Each row was made from one walk, in order. Every step used is in the known rows, and no mark comes twice. Write each row's walk.
Known rows:
zokos-torena: -12.6	-8.4	8.1	-4.1	11.4	-18.0	-2.7	21.4	6.5	0.7	-0.4	-30.1	-19.5	3.0	11.1	-18.1	29.3	-1.7	-39.6	-2.5	9.5	-9.9	-5.7	18.2	8.5
torena-zokos-kegat-nivafol: 12.1	-9.7	9.8	14.9	18.2	-6.6	32.9	-13.4	13.9	34.6	-8.0	-0.9	-10.9	-8.0	-6.9	-41.6	8.1	1.4	-19.2	-10.4	-1.6	-12.3	-3.0	-3.4	-14.9
murom-torena-nivafol-kegat-suzig: 5.0	-9.4	-9.9	8.8	-12.0	15.0	17.9	0.6	-5.3	5.4	-6.6	-16.2	-12.0	-27.1	-14.6	-40.1	-18.0	-27.7	-14.3	-26.1	-0.8	15.2	-10.2	-14.0	-14.3
nivafol-kegat: -12.6	-1.0	-18.3	21.8	-2.6	9.9	19.8	1.4	-11.3	-2.1	-11.8	-16.0	-12.9	-31.5	-9.7	-34.8	6.0	-26.6	-20.3	-7.6	-11.9	-6.5	9.0	12.7	-13.1
murom-torena: 10.1	-4.3	10.2	9.5	-4.2	3.2	11.6	15.2	0.7	5.9	-0.5	-29.9	-15.5	-28.7	3.8	-24.8	-4.9	-1.3	-11.1	-9.9	14.2	-2.6	-12.3	-6.2	3.9
kegat-suzig-torena-nivafol: -8.6	-18.9	11.6	-22.0	5.2	-19.5	23.0	8.2	0.9	-4.5	11.0	-20.7	-17.1	-12.0	-1.7	-36.2	4.7	-12.6	-36.9	-22.8	-10.5	9.8	2.4	2.1	-17.7
kegat-nivafol-torena: -2.2	-27.6	-7.4	18.5	3.3	4.9	-6.8	20.2	11.9	29.9	-10.1	-29.6	-12.3	-6.1	-9.3	-3.4	29.6	-14.1	-12.8	-15.7	4.4	-20.6	19.3	11.3	-12.4
murom-torena-suzig-kegat-zokos: 13.4	-5.9	14.5	8.3	4.1	0.1	32.4	21.1	15.2	-4.1	-12.2	-8.3	-5.5	-47.2	-12.9	-28.1	-7.5	-14.7	-5.8	-11.8	2.1	-9.1	-8.0	-7.8	0.3
lesivir-torena-nivafol: -13.8	-2.9	12.7	14.0	8.5	2.7	12.4	9.7	-8.4	29.4	1.8	-3.8	-8.4	-1.9	-4.8	-28.6	1.0	-14.6	-38.1	-28.5	7.1	23.9	14.3	-0.2	9.4
murom-torena-nivafol-kegat-zokos: 2.5	-3.6	-10.2	22.9	-12.0	17.0	20.7	8.7	1.9	11.2	-8.9	-8.7	-9.1	-31.0	-17.2	-33.6	-12.3	-30.0	-7.7	-33.5	3.3	12.6	-5.5	-11.7	-8.7
murom-torena-zokos-kegat-suzig: 17.3	-10.6	19.6	-1.6	1.3	-1.8	37.5	-3.7	6.7	12.0	-4.7	-16.8	-17.5	-18.6	5.6	-40.0	-12.9	4.6	-5.6	-11.1	3.1	7.7	-28.2	-10.8	-9.5
zokos-torena-suzig-kegat: -5.3	-11.5	11.3	-10.9	23.8	-20.7	9.5	24.2	15.1	-8.4	-10.6	-15.7	-8.6	-13.1	-6.0	-26.2	24.4	-11.3	-43.2	2.4	-0.9	-13.6	-3.3	13.5	4.8
murom-torena-suzig: 15.4	-4.7	14.1	0.7	7.5	1.3	13.3	21.2	1.1	4.1	-14.5	-19.9	-19.7	-35.1	-5.9	-33.4	-15.4	-9.3	-17.1	-13.7	4.0	-6.2	-13.4	-4.8	7.4
kegat-zokos: -20.2	1.1	2.0	22.3	-3.9	-11.8	35.0	22.0	17.2	2.9	-3.6	1.8	-19.7	-27.8	0.6	-8.6	18.3	-9.1	-9.9	-27.8	0.5	-24.9	13.7	13.5	3.7
lesivir-torena-murom: -12.8	-9.9	21.5	13.1	5.5	-0.3	13.9	15.8	-11.0	24.9	5.7	-26.4	3.7	-23.0	5.1	-20.2	16.7	7.0	-19.9	-17.9	15.5	4.6	13.0	3.7	22.1
kegat-nivafol-fetap: 16.5	-11.0	-11.2	21.8	6.8	8.5	5.8	-6.4	5.3	24.8	-2.3	-22.5	-11.0	-22.3	-19.6	-14.3	23.5	-23.2	-6.2	-9.3	13.9	-51.0	16.6	17.5	-12.0
zokos-torena-murom: -14.0	-14.2	6.7	-3.1	8.7	-16.3	-6.1	23.1	4.7	5.1	5.1	-39.8	-3.4	-11.4	4.5	-17.3	38.3	6.3	-32.9	-7.3	16.0	-16.4	-2.6	8.0	16.9
fetap-nivafol-kegat: -27.6	11.8	-17.4	30.5	-1.6	21.1	1.0	6.6	-7.3	15.0	-11.7	-13.2	11.1	-25.6	2.3	-56.5	-4.3	-22.3	-16.2	-7.2	-26.1	-10.3	22.6	20.9	-7.0
zokos-kegat-nivafol: 7.0	-21.4	14.9	19.2	23.4	18.4	17.9	-3.9	4.4	27.9	-14.2	-7.9	-3.0	-17.6	-14.4	-35.2	14.4	-15.8	-17.6	-6.5	-4.9	-14.6	5.1	-12.2	-32.5
nivafol-torena-zokos-kegat: -7.6	-17.7	8.3	-0.8	11.8	-12.7	19.6	21.6	11.8	20.4	-7.1	-15.7	-31.2	14.2	6.9	-11.9	20.5	8.6	-22.7	-16.9	-11.6	14.1	-4.3	5.1	-6.0
fetap-nivafol: -23.6	10.9	-4.4	22.1	4.9	6.8	-6.6	16.0	0.3	18.3	-1.3	-14.6	6.5	-16.2	8.9	-49.5	-0.5	-3.8	-25.4	-6.8	-14.6	-17.4	23.3	14.1	4.7
torena-suzig-kegat-zokos: -2.5	-5.5	7.3	6.0	19.2	-14.2	39.5	21.8	19.9	-9.7	-13.8	12.8	-4.1	-46.2	-21.7	-28.6	8.2	-19.5	-25.6	-9.6	-12.3	-25.3	15.5	0.3	-1.1
suzig-kegat-zokos-torena-murom: -14.8	-10.3	2.1	16.9	2.9	-14.6	41.9	19.5	31.5	-11.4	8.7	-3.7	17.3	-40.2	-12.6	-9.7	39.6	-8.5	-10.5	-3.0	7.2	-20.6	13.6	-1.0	-5.2
nivafol-kegat-suzig-torena-zokos: -10.5	-11.2	-4.9	-0.9	-3.8	-5.1	37.8	-6.5	-6.4	-6.2	-5.7	-21.0	-13.2	-27.2	-4.2	-42.8	2.4	-22.9	-16.5	-13.0	-20.7	6.4	-2.8	20.9	-23.9

Write each row's walk:
-2.9	-23.6	28.2	-13.2	23.2	0.6	34.0	-1.1	-0.8	6.4	-2.2	-7.1	-13.7	-9.6	-6.6	-44.8	4.6	-12.7	-31.3	-16.1	-18.6	17.7	-7.3	-15.3	-36.7 => zokos-kegat-suzig-torena-nivafol
-30.6	-4.2	-5.6	16.9	0.2	8.2	-14.9	33.6	3.5	24.0	-1.7	-28.6	8.6	-9.0	9.9	-30.6	15.9	2.7	-16.5	-15.8	-15.4	-7.3	25.7	11.2	8.9 => fetap-nivafol-torena-murom
-24.1	-9.1	7.2	13.6	-1.8	-15.9	24.3	28.5	20.6	3.6	-1.7	-13.1	-8.7	-22.7	2.9	-3.9	37.0	-3.6	-10.5	-27.8	9.4	-24.9	4.6	16.1	13.3 => kegat-zokos-torena-murom
-8.6	-18.7	19.3	-23.4	4.6	-22.0	26.6	10.2	0.7	-10.9	10.5	-30.3	-19.5	-17.1	8.0	-30.3	9.5	-2.7	-29.3	-12.1	-9.1	0.7	-1.1	12.5	-14.7 => kegat-suzig-torena
9.7	-1.9	34.5	0.4	27.8	-20.7	27.4	11.7	11.7	23.3	11.3	-17.6	-8.2	-11.8	-0.3	-36.9	15.2	3.8	-29.6	-14.9	0.2	15.4	-5.4	7.3	-8.5 => suzig-torena-zokos-kegat
18.1	-0.9	-4.3	10.5	-2.7	9.5	10.7	5.0	-0.9	12.2	2.3	-16.5	-17.5	-21.2	-15.2	-28.4	-9.3	-21.2	-14.4	-24.6	15.3	-1.6	-8.7	-12.6	-1.3 => murom-torena-nivafol-fetap
-7.6	-9.0	13.0	-13.5	22.2	-20.1	-1.5	26.2	7.4	-1.7	-14.3	-20.6	-22.5	-3.0	1.8	-26.5	19.7	-8.8	-46.2	-6.1	-0.1	-14.3	-7.2	20.0	12.4 => zokos-torena-suzig
-33.6	9.2	-11.2	28.6	1.2	14.9	9.7	15.8	4.6	12.2	-21.6	-3.2	9.3	-25.5	0.9	-50.8	0.5	-29.8	-10.0	-18.4	-31.6	-14.0	17.8	32.2	-2.9 => fetap-nivafol-kegat-zokos-torena-suzig
18.5	-7.1	13.4	3.1	8.0	0.5	23.5	18.5	9.1	-3.5	-10.9	-15.1	-4.8	-44.8	-12.5	-32.4	-10.0	-12.1	-14.0	-4.5	3.3	-5.7	-9.4	-11.7	0.5 => murom-torena-suzig-kegat
-24.2	-4.6	8.0	12.4	-0.2	-17.4	26.9	26.8	22.1	0.6	-5.9	-7.5	-19.3	-12.9	6.6	-4.6	30.3	-8.7	-14.3	-24.7	4.8	-21.4	1.5	24.4	8.3 => kegat-zokos-torena
0.9	-27.7	-8.8	20.7	4.4	1.4	19.3	15.1	23.8	9.3	5.1	-19.5	22.4	-36.0	-24.0	-8.8	38.6	-12.9	-8.9	2.6	6.5	-20.7	26.1	-9.6	-18.7 => suzig-kegat-nivafol-torena-murom
-31.2	2.0	-17.0	17.7	-6.4	16.1	10.0	0.1	-8.2	5.8	-11.6	-15.0	7.3	-23.7	6.1	-60.2	-8.2	-22.2	-13.4	-7.2	-33.1	-9.9	18.2	21.3	-14.6 => fetap-nivafol-kegat-suzig
16.7	0.2	9.5	7.8	-4.6	-8.5	23.7	5.7	7.8	15.3	1.0	-22.1	-17.0	-21.2	5.4	-31.9	-9.5	7.5	-8.5	-11.8	14.1	-0.9	-18.9	-2.0	8.1 => murom-torena-zokos
-25.9	-6.1	2.1	5.7	5.6	1.6	7.1	17.3	8.9	23.6	-8.0	-14.1	-4.2	8.4	16.5	-42.1	3.3	1.8	-16.9	-13.3	-30.5	4.4	11.0	16.1	-6.9 => fetap-nivafol-torena-zokos-kegat-suzig
-27.9	3.2	-7.9	14.7	-1.6	13.3	8.7	5.4	-5.6	7.9	-7.4	-19.5	11.1	-24.6	5.2	-59.5	-5.2	-23.1	-14.3	-10.6	-32.0	-2.2	16.7	25.3	-16.1 => fetap-nivafol-kegat-suzig-torena
3.4	4.1	-20.4	9.7	7.9	-0.1	8.3	-0.8	-3.5	13.7	6.2	0.0	-21.1	-8.5	-25.9	-29.0	6.0	-27.5	-38.8	-29.4	5.6	-14.4	15.5	-6.5	-3.4 => torena-nivafol-fetap
15.7	-10.5	0.4	6.0	23.7	-4.5	24.9	8.3	14.4	0.8	-14.7	1.2	1.0	-42.9	-31.0	-31.0	11.0	-27.4	-23.7	-1.6	-6.7	-38.1	17.0	2.9	-8.7 => torena-suzig-kegat-nivafol-fetap
-24.9	-3.7	-12.5	24.9	-7.5	4.5	31.1	9.9	5.5	-4.7	-17.2	-8.6	-12.6	-27.8	-6.0	-21.6	19.8	-31.8	-8.1	-20.1	-11.4	-9.1	3.3	27.4	-9.6 => nivafol-kegat-zokos-torena
-17.2	-13.4	-17.4	2.5	-10.8	4.7	32.6	-7.5	-13.3	-14.9	-12.4	-18.7	-17.9	-29.0	-4.6	-39.6	0.4	-26.9	-16.6	-7.7	-20.9	-5.4	2.2	14.2	-23.5 => nivafol-kegat-suzig
-5.0	-4.6	-6.5	-3.8	12.9	-12.2	-4.8	10.5	4.5	7.0	2.3	-17.2	-20.6	10.4	-8.6	-21.8	25.4	-20.2	-43.9	-17.5	10.4	-8.5	-2.0	12.3	3.9 => zokos-torena-nivafol-fetap
14.2	-13.8	-10.1	22.5	8.7	1.2	28.8	-4.1	19.9	2.3	7.4	-10.7	16.1	-40.1	-28.8	-17.4	30.0	-22.3	-7.3	9.0	9.7	-39.4	22.8	0.0	-22.3 => suzig-kegat-nivafol-fetap
-30.5	0.2	-5.4	16.2	3.2	6.3	-12.8	31.6	4.1	20.9	-5.2	-22.0	-2.3	0.4	14.2	-31.2	9.4	-2.5	-21.1	-12.6	-21.1	-2.8	22.3	18.1	3.5 => fetap-nivafol-torena
